Each row was made from one walk, in order. Every step used is in the known rows, and no mark comes twice. Write each row's walk.
(in the rows, 128 means zero)
Known rows:
ludivaz -> rirar -> zubav: [ 59 133 136  89 175 105 120 134 132  97 130 157 160 156 153 151 156 132
 144 125 113 161 147 110 149 128 141 165  94 180  86 148 122 133 156 197]
rirar -> zubav: [ 86 127 136 121 165 105 121 150 142 106 147 140 177 113 138 147 158 145
 128 126 100 183 110 140 114  99 130 174 120 168  55 175 108 128 130 179]
koro -> buva -> rigep: [117 130 109  71 111 121 114 175 103 182 110 134 145 154 125 134 154  67
  77 135 119 151 148 117 190 134 127  61 114 156 181 117 166 135 133 139]
buva -> rigep -> tupil -> rirar: [ 98  66 121 112 115 102 142 128 109 180 138 136 135 113  72 117 151 146
 125 163 129 155 102 105 157 130  98 113 138 106 131 154 149 113 119 161]
rigep -> tupil -> rirar -> ludivaz -> vukef: [100  52 168  95 153 108 134 115 141 123 125 132  97 101  55  95 165 155
 148 179  99 220 101 119 153 131 104  84 151  72  91 153 169 133 134 144]
vukef -> zubav -> rigep -> tupil: [104  99 160 105 152 160 158 125 112 111 127 146 134  98  84 148 151 151
 126  88  86 183 150  82 127 111 124 208  86 130  66 168 134 121 115 190]
ludivaz -> vukef: [138 116 124 113 126 134 130 122 126 119 139 123 144 135 133 119 145 116
 128 125 123 145 110 144 139 116 140 139 121 134 129 129 131 131 142 139]
vukef -> tupil -> rigep -> buva: [104  80 131 111 147 134 106 127 117 147 103 136  92 147  74 147 155 142
 151 103  96 160 110  97 129 150  91 136 131 103  73 106 160 160 120 160]
zubav -> vukef -> bameluv: [192  99 140  75 124 173 148  87 114 143 129 104 153 141 142 151 121  94
 112 109 102 143 141 151 154  93 127 165 139  79 133 169 140 118 132 146]
koro -> buva -> rigep -> tupil: [ 94 106 126  53 109 113 121 170 108 174 100 136 124 140  92 119 165  83
  90 153 118 189 142 113 192 140 120  47 115 138 158 123 171 139 129 150]
tupil -> rigep: [108  94 113 176 138 148 124 144 103 152 164 125 124 178 102 141 154 123
 144  98 145 101 107 102 145 122 102 169 125 131 114 115 150 181 124 144]
busal -> letip -> vogar: [156 160 121 136 141 100 109  96 133 136 141 130  84 114 177 113 129 124
  87 120 152 146 125  85 176 159 168 155 106  90 115 157 121 139 146  82]
ludivaz -> rirar -> zubav -> vukef -> bameluv -> rigep: [ 89 128 139  57 159 132 114 110 109 120 153 147 170 169 170 172 145 123
 135 110 113 161 149 119 168  97 143 192  99 156 103 164 123 134 158 217]
vukef -> tupil -> rirar -> zubav -> rigep -> buva -> roladu: [129  78 163  63 169 107 109 125 136 143  86 152 131 122  82 171 176 136
 147 101  81 207 113 110 137 132  96 153 163 121  52 171 149 105 142 170]
bameluv -> vukef -> zubav -> rigep -> tupil -> rirar -> ludivaz: [155  87 135  57 133 107 153  85 153 130 161 104 138 128  99 136 162  95
  90 127  89 181 123 115 150 104 103 191 125  95 138 180 169 176 120 158]
letip -> vogar: [145 136 129 129 156 124 131 118 116 127 118 121 107 138 154 149 121 133
 122  97 145 136 130  98 138 126 137 136 101  98 139 123 149 159 167  90]
bameluv -> vukef: [166 120 108  67 100  86 139  88 162 135 154  91 131 153 136 124 141  78
  97 143 135 137 112 148 141 120 114 150 142 107 176 145 149 185 125 119]
badu -> koro -> buva: [ 93 130 161  82 158 120  81 204  98 153 110 136 163 150 115 125 184  89
  70 128 110 164 113 102 186 119 148 108  99 197 176 159 182 155 140 168]
busal -> letip: [143 154 121 135 121 103 107 103 140 137 148 135  99 108 158  99 133 121
  91 142 140 141 124 105 170 160 162 149 124 111 108 161 105 118 119 109]
dosum -> gugukek -> vabes: [129 123 112 171  66 136 119  84  92 181 150 105 137 141 147 166 172  90
 108 158 109 148 161  82  89  96 147  95 121 119 169 108  92 103 115 149]
vukef -> tupil -> rirar: [137  98 137 107 144 110 107 103 133 140 111 135 124 105 100 144 141 141
 145 126  92 147 115 103 123 140 102 153 156 107  85 139 150 114 140 134]
badu -> koro -> buva -> roladu: [115 117 180  64 155 113  76 204 105 151  83 148 166 153  99 130 213  78
  87 112 117 173 124 114 193 112 147 104 127 207 162 190 178 130 145 182]
rirar -> ludivaz -> vukef -> bameluv -> rigep -> buva: [151 103 143 120 146 161  94 120 138 127 145 125 136 111 126 119 143 120
 126 143  73 163 127 152 166  83 134  75 140  78 142 136 131 140 130 153]
rigep -> tupil -> rirar -> zubav -> vukef: [ 89  57 170  65 158  99 147 120 128 128 131 133 118 117  67 124 167 158
 141 160 107 243  96 119 144 126 103 133 143  95  59 178 164 129 134 172]
badu -> busal -> letip -> vogar: [140 130 127 146 143 134 109 129  51 136 195 147  90  60 122 145 156 147
  75 111 134  38 125 114 172 139 169 102  95  72 110 188 139 200 137 137]
zubav -> vukef: [158 101 133  57 124 156 155  88  90 154 130 108 133 153 135 139 118 116
  93 116 119 151 117 157 131 120 118 161 129 100 145 151 170 111 128 135]
bameluv -> vukef -> tupil: [160 107 113  52 100  81 126  66 171 131 130  95 123 125 118 123 147  93
 108 140 108 147 110 139 124 125 101 168 151  96 141 148 148 176 123 129]
gugukek -> vabes -> roladu: [153  97 141 187  50 111 118  83 135 168 122 112 129  69  70 154 218  88
 131 210 113 118 108 105 156  92 135 129 140 154 130  88  88 120 144 164]
tupil -> rirar -> ludivaz -> vukef -> bameluv: [171  91 140 142 167 132 112 125 141 138 157 124 155 125 120 134 149 109
 129 147  85 147 119 126 171 103 121 104 162  91 136 155 156 124 151 125]
vukef -> tupil -> rirar -> zubav: [116  98 141 104 162  99 104 115 140 129 120 141 148  98 105 153 155 149
 146 125  77 174 106 108 116 125 104 175 152 127  48 163 140 113 141 159]
gugukek -> vabes: [159 120 123 198  61 150 115  83 104 170 115 114 146  86 103 129 162  82
  94 201 110 113 141 104 136 102 140 144 136 163 133  72  89 123 144 155]
vukef -> zubav: [129 138 135 142 150 141 133 136 115  97 146 144 160 100 127 152 139 145
 125  96  81 142 161 100 116 109 144 191  91 157  73 162 129 108 122 186]
rigep -> tupil -> rirar: [100  67 164  93 140 101 141 122 134 129 123 134  92 118  60 112 156 154
 153 166 124 208 108 104 150 143 105  99 146  84  88 147 160 135 133 144]
bameluv -> rigep -> buva -> roladu: [145 136 149  50 100 137  76 143  81 182 139 152  94 184 130 176 135 134
 133  93 161 166 128 131 177 107 131  82 147 123 167 119 133 133 129 186]
vukef -> bameluv -> rigep: [177 143 134 141  99 164  87 118 129 144 171 126 152 123 159 165 117 112
 153 103 128 102 152 116 174  62 146 151 143 100 141 146  75 152 133 168]
vukef -> tupil -> rirar -> zubav -> rigep -> buva: [114  88 150  75 172 112 112 124 132 145 105 144 130 120  93 166 156 143
 135 113  77 201 105 102 132 136  96 157 144 115  60 150 151 123 137 161]
zubav -> rigep -> tupil -> rirar -> ludivaz: [102  58 169  82 150 152 159 112 123 158 113 131  95 125  58 124 150 137
 126 128 120 194 106  99 158 128  90 136 137  76 125 146 156 143 126 126]
koro -> buva: [123 144 132  65 126 125 110 173 119 146 100 131 122 159 131 134 151  67
  93 130 117 171 157 122 180 141 138  58 116 150 161 109 167 149 141 124]
vabes -> gugukek: [ 72  69  96 166  79 138 110 140 123 114  94 113 112 143 126 177 160 142
 127 126 130 202 160 117  88 125 140 102 124  69 119 172 115 110 155 149]
tupil -> rigep -> buva -> roladu: [126  75 140 118 149 139 118 171 103 161 114 143  93 216  74 161 184 109
 152  82 141 161 121 112 174 142 101  96 142 124 108 119 169 165 124 168]
koro -> badu -> busal: [ 93 125 127 151 105 146  99 168  98 122 133 131 127  82 100 133 158 103
  92 123 132  42 144 120 170 127 145  96 114  70 110 166 140 187 131 118]

Write each row's walk:
[134  88 143 115 158 115 100  98 141 136 111 133 124  87  92 130 145 147
 140 141  69 153 114 112 121 131  98 133 164  91  85 146 157 110 136 131] | vukef -> tupil -> rirar -> ludivaz
[105  65 165  77 141 148 163 117 118 161 113 132  95 138  64 133 147 132
 129 118 137 190 106  93 159 134  93 150 132  87 123 141 150 145 128 128] | zubav -> rigep -> tupil -> rirar
[121 101 148  61 147 167 153 147 107 171  94 136  89 181  99 158 128 111
 102  91 130 186 124 108 165 148 108 103 108 100 159 101 151 150 120 128] | zubav -> rigep -> buva
[ 96  88 138  77 167 127 130 113 113 129 144 128 174 127 121 158 164 144
 118 106  80 197  94 146 109  96 105 225 126 142  37 190 145 129 128 196] | rirar -> zubav -> vukef -> tupil -> rigep
[117  51 172 104 153 117 132 114 153 117 125 129 107  95  58 101 168 144
 157 175  91 215 113 117 165 118 109  85 156  61  85 162 154 136 135 149] | rigep -> tupil -> rirar -> ludivaz -> vukef -> bameluv
[139 110 162  82 162 163 146 150 105 125 102 157 134 139  96 177 160 126
 118  59  86 188 165  94 146 119 129 171  97 144  85 165 143 106 121 196] | vukef -> zubav -> rigep -> buva -> roladu
[ 79  66 168  90 159  89 137 133 141 119 131 140 116 109  65 121 170 162
 153 165 109 235  99 111 143 129 106 121 142 105  53 170 150 135 134 169] | rigep -> tupil -> rirar -> zubav
[ 73 111 151  45 158 126 119 106 114 114 144 148 156 159 147 161 153 134
 144 121 110 186 144 115 169 101 138 183 101 144  87 169 127 137 155 224] | ludivaz -> rirar -> zubav -> vukef -> bameluv -> rigep -> tupil
[121 103 142 112 178 117 133 148 122 154 160 139 168 150 124 173 155 123
 119 112 115 176 100 106 155 110 110 177 139 143  99 171 143 131 147 149] | tupil -> rirar -> zubav -> rigep
[100  56 171 100 160 113 136 118 137 112 132 137 108  91  54 103 170 160
 147 169  83 224 112 109 148 125 109 105 138  82  72 165 169 126 131 164] | rigep -> tupil -> rirar -> ludivaz -> vukef -> zubav
[ 90 119 141  64 172 126 129 114 125 104 131 144 173 162 160 162 153 116
 136 116 101 168 153 121 161 111 141 183  99 156  88 169 128 127 158 206] | ludivaz -> rirar -> zubav -> vukef -> bameluv
[157  95 131  51 124 103 158  89 148 132 162 104 138 142 104 145 159  91
  95 117 105 177 124 107 150 109 107 203 119 106 136 176 163 178 123 160] | bameluv -> vukef -> zubav -> rigep -> tupil -> rirar
[144 104 160  46 153 137 115 131 117 135 138 137 178 146 141 184 166 119
 124  94  93 217 123 162 155  69 130 173 142 132  68 208 120 115 134 217] | rirar -> zubav -> vukef -> bameluv -> rigep -> buva -> roladu
[103  99 143  61 163 121 131 108 121 121 132 129 175 111 131 154 155 146
 113 116  75 206 100 155 104  97 114 210 127 141  43 195 138 110 129 190] | rirar -> zubav -> vukef -> tupil
[154  95 139 138 175 129 117 129 125 133 163 132 157 121 117 136 152 125
 120 140  78 155 118 118 156 109 122 123 144 111 123 158 171 114 146 139] | tupil -> rirar -> ludivaz -> vukef -> zubav
[ 94  84 142  57 174 128 128 126 109 134 133 132 158 144 115 165 164 143
 114 106  76 222  95 145 120 108 105 192 121 133  41 177 157 133 125 200] | rirar -> zubav -> vukef -> tupil -> rigep -> buva
[ 70 113 141  47 174 116 126 105 118 107 119 148 159 155 147 156 154 133
 133 119  96 178 140 120 141 127 130 190  99 160  76 161 143 120 156 204] | ludivaz -> rirar -> zubav -> vukef -> tupil
[104 102 152  56 108 127  99 107  78 176 194 135 117 142 117 155 132 169
 131 131 148 189  91 117 160  86 115 160 139 105 125 153 145 147 132 193] | bameluv -> rigep -> tupil -> rirar -> zubav -> vukef
[126 124 143 123 153 168 151 131 106 119 138 144 155 113 116 164 139 135
 114  71  88 146 155  86 126 105 131 221  85 149  89 162 129 116 120 179] | vukef -> zubav -> rigep
[129  88 137  87 150 128 122 110 130 130 130 132 156 119 111 142 165 126
 135 110  92 178  92 125 136 113 116 187 134 131  81 154 139 124 150 157] | ludivaz -> vukef -> tupil -> rirar -> zubav -> rigep
[ 82  98 158  74 154 106  88 204  87 181 118 141 168 146  87 123 195  95
  68 145 111 178 100  88 202 120 132 101 107 186 178 173 195 147 137 183] | badu -> koro -> buva -> rigep -> tupil -> rirar
[158 100 118  50 125  66 121  79 171 135 148 100 144 132 120 142 161  93
 108 141  99 169  97 134 133 118  97 182 159 106 121 169 156 174 134 142] | bameluv -> vukef -> tupil -> rirar -> zubav
[ 63 102 136  64 177 123 125 110 110 116 132 147 157 173 138 160 162 132
 139 108 102 167 133 111 148 125 121 204  98 162  71 157 150 138 154 210] | ludivaz -> rirar -> zubav -> vukef -> tupil -> rigep
[ 73 103 157  74 146 111  89 201  90 172 109 140 165 137  88 114 194  98
  68 144 111 177 104  97 193 118 135 102  99 188 174 170 185 148 131 187] | badu -> koro -> buva -> rigep -> tupil
[192 112 136  65 104 182 126  81  91 165 160 106 151 150 157 165 111 105
 110  99 119 133 134 148 163  74 130 177 140  79 153 164 134 126 131 163] | zubav -> vukef -> bameluv -> rigep
[129 103 139 140 164 151 117 117 136  98 145 130 155  82 116 105 154 139
 117 141  54 157 131 145 127  93 134 127 119 115 105 157 147 114 127 157] | rirar -> ludivaz -> vukef -> zubav
[163 114 152 123 105 150  94 116 132 145 168 129 135 117 126 158 131 125
 165 121 126 141 142 104 185  69 134 138 152  79 121 156  91 155 135 176] | vukef -> bameluv -> rigep -> tupil -> rirar
[138 100 139  91 174 111 132 133 111 150 166 129 174 154 136 170 149 124
 110 125 105 182  99 130 149 109 114 173 144 135  96 182 164 116 149 158] | tupil -> rirar -> zubav -> vukef
[111  56 129  95 126 112 146 121 112 176 145 132 163 111  81 134 160 136
 122 154 108 177 103 117 165 104 100 143 141 100 105 187 142 110 121 186] | buva -> rigep -> tupil -> rirar -> zubav -> vukef -> bameluv
[ 87  74 120 111 104 110 144 123 112 168 127 135 131 101  74 106 148 151
 124 162 128 151 108 116 143 127 103 116 128 111 126 149 134 114 109 166] | buva -> rigep -> tupil
[128  96 143 130 165 163 126 114 131 109 140 130 152  88 111 111 154 135
 112 128  58 159 128 140 132  92 127 142 116 111 112 157 147 118 125 153] | rirar -> ludivaz -> vukef -> zubav -> rigep
[154 108 140  93 160 125 113 128 107 161 188 129 182 156 150 186 144 120
 118 114 109 172 105 124 166  82 121 183 150 126 105 187 145 126 151 175] | tupil -> rirar -> zubav -> vukef -> bameluv -> rigep
[165 105 141 109 111 149 106 115 128 133 169 124 150 129 131 142 148 111
 154 121 122 154 119 125 182  76 142 145 140 100 126 149 108 148 149 171] | ludivaz -> vukef -> bameluv -> rigep -> tupil -> rirar
[144  96 130  98 137 122 115 105 129 126 127 128 142 120 112 130 154 124
 140 124  98 158 101 127 135 125 121 157 140 120  99 137 146 120 150 144] | ludivaz -> vukef -> tupil -> rirar
[100  55 123 112 123 109 137 122 113 174 142 133 140 103  69 105 160 145
 121 172 112 164  96 118 161 120  98 104 141  98 131 159 155 112 121 162] | buva -> rigep -> tupil -> rirar -> ludivaz -> vukef
[ 81 108 150  75 179 132 139 163 127 135 123 146 149 149 118 168 158 132
 110 101 101 223 108 127 141 113 116 157 106 149  76 157 124 144 124 179] | rirar -> zubav -> rigep -> buva
[150  90 106  75 106  90 124  75 158 143 148  93 121 150 106 129 160  90
 116 126 116 134  98 127 132 122  89 188 149  97 134 142 160 202 122 137] | bameluv -> vukef -> tupil -> rigep
[110 104 152  89 113 136  89 109  86 159 197 141 115 119 107 141 137 172
 139 134 127 176 105 106 161  82 124 146 132 102 127 145 143 144 131 194] | bameluv -> rigep -> tupil -> rirar -> ludivaz -> vukef -> zubav
[ 94  57 126  85 126 104 149 121 100 181 146 134 153 116  78 127 158 146
 112 158 116 181  93 119 154 117  95 141 136 111 112 178 157 107 119 181] | buva -> rigep -> tupil -> rirar -> zubav -> vukef
[112  93 161 106 159 154 158 128 108 120 135 147 137 107  82 156 153 148
 125  90  87 184 145  75 136 113 120 205  93 128  70 171 144 120 123 187] | vukef -> zubav -> rigep -> tupil -> rirar
[ 97  57 170 100 153 106 134 117 141 126 121 133  91  99  53  98 160 160
 148 180 101 214 107 113 149 135 100  80 154  70  90 153 168 132 129 140] | rigep -> tupil -> rirar -> ludivaz
[169  97 142 116 161 138  96 135 121 158 167 130 138 148 124 150 142 114
 124 141  93 164 115 123 188 101 122  80 157  84 155 137 162 136 148 142] | tupil -> rirar -> ludivaz -> vukef -> bameluv -> rigep -> buva
[183  82 153  60 119 174 125  76  97 166 160 108 139 136 128 152 123 117
 115 122 102 165 126 144 173  74 118 153 153  53 142 175 153 128 133 165] | zubav -> vukef -> bameluv -> rigep -> tupil -> rirar -> ludivaz
[122  53 170  86 149 163 156 110 134 150 117 128 110 121  64 126 158 122
 135 123 110 196 111 102 173 111  99 142 139  68 119 155 142 147 132 134] | zubav -> rigep -> tupil -> rirar -> ludivaz -> vukef -> bameluv
[109 100 150  84 106 132  88 106  90 168 190 135 103 129 107 132 134 167
 140 145 144 172  94 116 167  89 118 123 144  92 146 133 143 151 133 175] | bameluv -> rigep -> tupil -> rirar -> ludivaz -> vukef
[156  92 121  41 126  79 131  76 166 147 144 100 142 137 114 147 161  88
 102 129 103 171  95 128 138 116  91 197 156 102 129 169 156 178 133 138] | bameluv -> vukef -> tupil -> rirar -> zubav -> rigep
[ 84  66 124 109 128  95 140 136 113 172 146 140 152 108  75 124 162 151
 124 162 119 174  96 110 153 120  98 129 135 120 106 170 142 113 120 178] | buva -> rigep -> tupil -> rirar -> zubav
[105  85 125 139 136 135 107 109 122 139 120 131 114 122  84 137 155 145
 157 102 102 124 108  99 115 132  92 184 139 115  67 125 144 153 123 152] | vukef -> tupil -> rigep
[166 127 113  77 116  95 141  94 154 113 166 102 152 134 136 140 150  89
  93 122 102 146 136 128 132 106 125 194 116 127 138 168 149 170 121 161] | bameluv -> vukef -> zubav
